Every row comes from one small tree of marks. Brackets hold a mark, then the marks that hang from it, in alphabetical order. Every link used is in the known rows. Which tree was each row made from?
Known rows
(guven (dute momid rovas)): [ 0.39  2.78 -1.60  0.21 -0.60 -0.82  0.62  0.71 -1.02  1.70 -0.03  1.45
  1.81  0.55 -2.13 -2.14 -1.09  0.59  0.20]
(goso doku mapagub): [ 1.79 -0.60 -0.16  2.73 -0.02 -0.04 -0.24  1.18 -0.90 -1.02  1.12 -0.90
  1.59  1.68 -0.58  1.76  1.02 -0.78  0.19]
(rovas dute goso): [ 1.17 -0.14 -2.97  1.13 -0.76  1.29 -1.60  0.06  0.28  1.07 -2.15  0.70
  0.42 -0.18 -0.91 -0.82  0.48  1.27 -1.17]
(guven dute mefod): [ 1.53  1.12  0.44  1.10  0.74  0.15  0.52  0.16 -0.76  2.51 -1.58 -0.67
  0.82  0.71 -0.67 -1.75 -1.49  0.96 -0.64]
(rovas dute (goso doku)): [ 2.77 -0.57 -2.38  1.99 -0.44  1.01 -2.05  1.00  0.15  0.37 -1.43  0.45
  1.33  0.53 -0.71 -0.15  0.73  1.10 -0.70]
(guven (dute momid (rovas (goso doku mapagub)))): [ 2.41  1.46 -3.49  4.17 -0.58  0.37 -0.39  2.44 -1.59  0.51 -0.43  0.66
  3.73  2.02 -3.19 -0.30  0.57  0.01  0.18]
(momid (dute guven rovas)): [ 0.88  1.24 -1.18 -0.44  0.96 -1.52 -0.61  0.84 -0.43 -0.12  1.79  1.85
 -0.53  0.97 -2.27 -1.01 -0.45  1.42  0.38]
(mapagub goso): [-0.71 -1.20  0.32  0.58  0.83 -0.29 -0.99  0.24  0.46 -0.28 -1.41 -0.02
 -0.28 -0.47 -0.25 -0.54  1.39  0.24  0.04]
(guven (dute momid (rovas (goso doku))) mefod): [ 3.33  1.64 -2.03  3.36  0.76  0.39 -0.11  2.01 -0.74  2.03 -2.12  0.80
  3.46  1.20 -2.23 -2.14 -1.03  0.29 -0.42]
(dute (guven mefod) momid (rovas goso)): [ 1.09  1.76 -2.90  3.19  0.28 -0.12  0.29  1.59 -0.17  0.78 -1.53  2.86
  0.97  1.79 -2.48 -1.71 -0.45 -0.41 -0.57]
(guven (dute momid (rovas goso)) mefod): [ 1.75  2.06 -2.62  2.57  0.50  0.58  0.36  1.16 -0.47  2.75 -2.76  1.20
  2.40  0.55 -2.40 -2.90 -1.32  0.60 -0.81]
(mefod (guven (dute momid (rovas (goso mapagub))))): [ 0.30  2.42 -4.63  3.99 -1.35  0.38 -0.68  2.20 -1.35  0.96 -0.01  1.22
  2.22  2.70 -3.24 -1.88  2.02  1.12 -0.12]
(dute guven momid (rovas goso)): [ 0.14  1.79 -3.57  2.06 -0.67 -0.27 -0.19  1.48 -0.30 -0.41 -0.39  3.02
  0.55  1.58 -2.73 -1.06  0.24 -0.14  0.27]
(guven (dute momid (rovas (goso doku mapagub))) mefod): [ 3.31  1.47 -2.73  5.27  0.31  0.53  0.02  2.42 -1.37  1.70 -1.57  0.36
  4.02  2.12 -2.93 -1.13 -0.28 -0.21 -0.55]
(doku goso): [-0.20 -0.56  0.23  0.75  1.28  1.10 -0.60  0.31 -0.34  0.46 -1.56 -0.78
  0.31 -0.61 -0.63 -0.35  0.54  0.12 -0.90]
(guven (dute (rovas goso)) mefod): [ 2.03  0.48 -2.16  1.75  1.42  1.17 -0.05  0.59 -0.69  2.69 -2.74 -0.24
  1.63  0.30 -1.87 -2.61 -1.00  1.38 -0.77]
(guven (dute momid (rovas (goso mapagub))) mefod): [ 1.73  1.93 -3.36  4.47 -0.04  0.76  0.53  1.45 -1.11  2.35 -2.35  0.62
  3.14  1.43 -3.30 -1.83 -0.59  0.05 -1.22]

Which tree is each row?
[ 0.09  2.58 -3.83  2.13 -0.84  0.25 -0.83  1.95 -0.86  1.40 -0.45  1.57
  1.66  1.79 -2.45 -2.89  1.21  1.61  0.21]	(mefod (guven (dute momid (rovas goso))))
[ 0.66  0.30 -3.24  1.31  0.36  0.18 -0.67  1.03 -0.49 -0.49 -0.17  1.67
 -0.20  1.43 -2.19 -0.69  0.53  0.73  0.35]	(dute guven (rovas goso))
[ 0.55  2.43 -0.40  2.61 -0.37 -1.05  0.90  1.07 -0.09  0.64 -0.33  2.27
  0.24  2.21 -1.28 -1.07 -0.87 -0.70 -0.38]	(dute (guven mefod) momid)
[ 1.93  1.20 -3.82  4.92 -0.79 -0.34 -0.44  2.73 -1.15 -1.40  0.82  2.22
  2.20  3.23 -3.22  0.71  1.22 -0.86  0.50]	(dute guven momid (rovas (goso doku mapagub)))
[-0.02  2.44 -1.76  0.85 -0.60 -1.49  0.48  1.18 -0.62 -0.34  1.32  3.05
  0.31  1.70 -2.20 -1.09 -0.37 -0.24  0.41]	(dute guven momid rovas)
[ 0.93 -0.18 -2.43  0.11  1.21  0.59 -1.32  0.53  0.42  0.37 -0.77  0.70
  0.87 -1.17 -1.65 -0.91 -0.06  1.18 -0.35]	(momid (dute (rovas goso)))
[ 2.06  1.26 -0.95  1.66 -0.23 -0.44 -0.60  0.16 -0.30  1.68 -0.79  1.68
 -0.61  2.18 -1.21 -1.64 -0.55  1.41 -1.32]	(rovas (dute (guven mefod)))
[ 2.17  0.45 -3.00  3.70  1.39  0.21 -0.68  1.46 -0.62  0.47 -0.54  1.08
  0.76  1.83 -3.31 -0.68  0.25  0.97 -1.07]	(momid (dute (guven mefod) (rovas (goso mapagub))))
[ 1.97  0.62 -2.29  1.85  1.79 -0.03 -0.83  1.17  0.05  0.91 -1.04  1.53
  0.19  0.75 -2.45 -1.65 -0.54  1.36 -0.73]	(momid (dute (guven mefod) (rovas goso)))
[ 1.75  2.10 -3.32  2.99 -0.35 -0.31 -1.30  2.91 -1.04  0.75  0.22  1.42
  2.46  2.45 -2.18 -2.21  1.59  1.32  0.59]	(mefod (guven (dute momid (rovas (goso doku)))))
[ 2.81  1.14 -3.07  6.05  0.10 -0.15 -0.04  2.74 -0.97 -0.31 -0.38  2.06
  2.54  3.43 -3.11  0.00  0.51 -1.06 -0.47]	(dute (guven mefod) momid (rovas (goso doku mapagub)))
[-0.35  3.15 -1.39  1.36 -1.42 -0.87 -0.25  1.53 -0.77  1.27  0.68  1.25
  0.70  2.21 -1.30 -2.14  0.90  1.16  0.33]	(mefod (guven (dute momid)))
[ 1.51  1.28  0.33  1.10  1.17 -1.14 -0.34  0.77  0.10  0.85  0.22  1.07
 -0.54  1.27 -1.32 -0.93 -1.01  0.90 -0.48]	(momid (dute (guven mefod)))
[ 0.65  0.98 -3.53  1.36  0.27  0.57 -1.19  1.52 -0.98  1.19 -0.45  0.27
  0.64  1.54 -1.98 -2.66  1.55  2.48  0.28]	(mefod (guven (dute (rovas goso))))
[ 3.68  0.12 -1.67  2.79  2.37 -0.34 -1.27  2.05 -0.19  0.16 -0.38  1.27
  1.09  1.50 -2.31 -0.99 -0.44  1.11 -0.16]	(momid (dute (guven mefod) (rovas (goso doku))))
[ 1.49  2.82 -1.46  2.45 -1.14 -0.85 -0.09  0.65 -0.11  1.83 -0.99  3.07
  0.28  2.23 -1.81 -2.00 -0.75  0.48 -1.31]	(rovas (dute (guven mefod) momid))
[ 0.78  1.42 -4.16  3.70 -2.29  1.10 -1.01  0.77 -0.02  0.85 -1.77  1.63
  1.97  1.02 -2.25 -0.17  1.10 -0.07 -1.63]	(rovas (dute momid) (goso mapagub))
[ 0.58  2.91 -2.22  1.32 -2.07 -1.17 -0.61  0.67 -0.36  0.78  0.30  3.38
 -0.08  2.04 -1.98 -1.32 -0.17  0.72 -0.58]	(rovas (dute guven momid))
[ 0.07  0.89 -3.03  1.47 -0.32  0.45 -0.16  1.02  0.16  0.34 -1.26  1.81
  1.61 -0.36 -1.64 -1.04  0.06 -0.43 -0.22]	(dute momid (rovas goso))
[ 1.77  1.27 -0.40  0.59  1.86 -1.32 -0.18  0.76 -0.31  0.97  0.51  1.63
 -0.29  1.01 -1.89 -1.75 -1.23  1.28 -0.51]	(momid (dute (guven mefod) rovas))
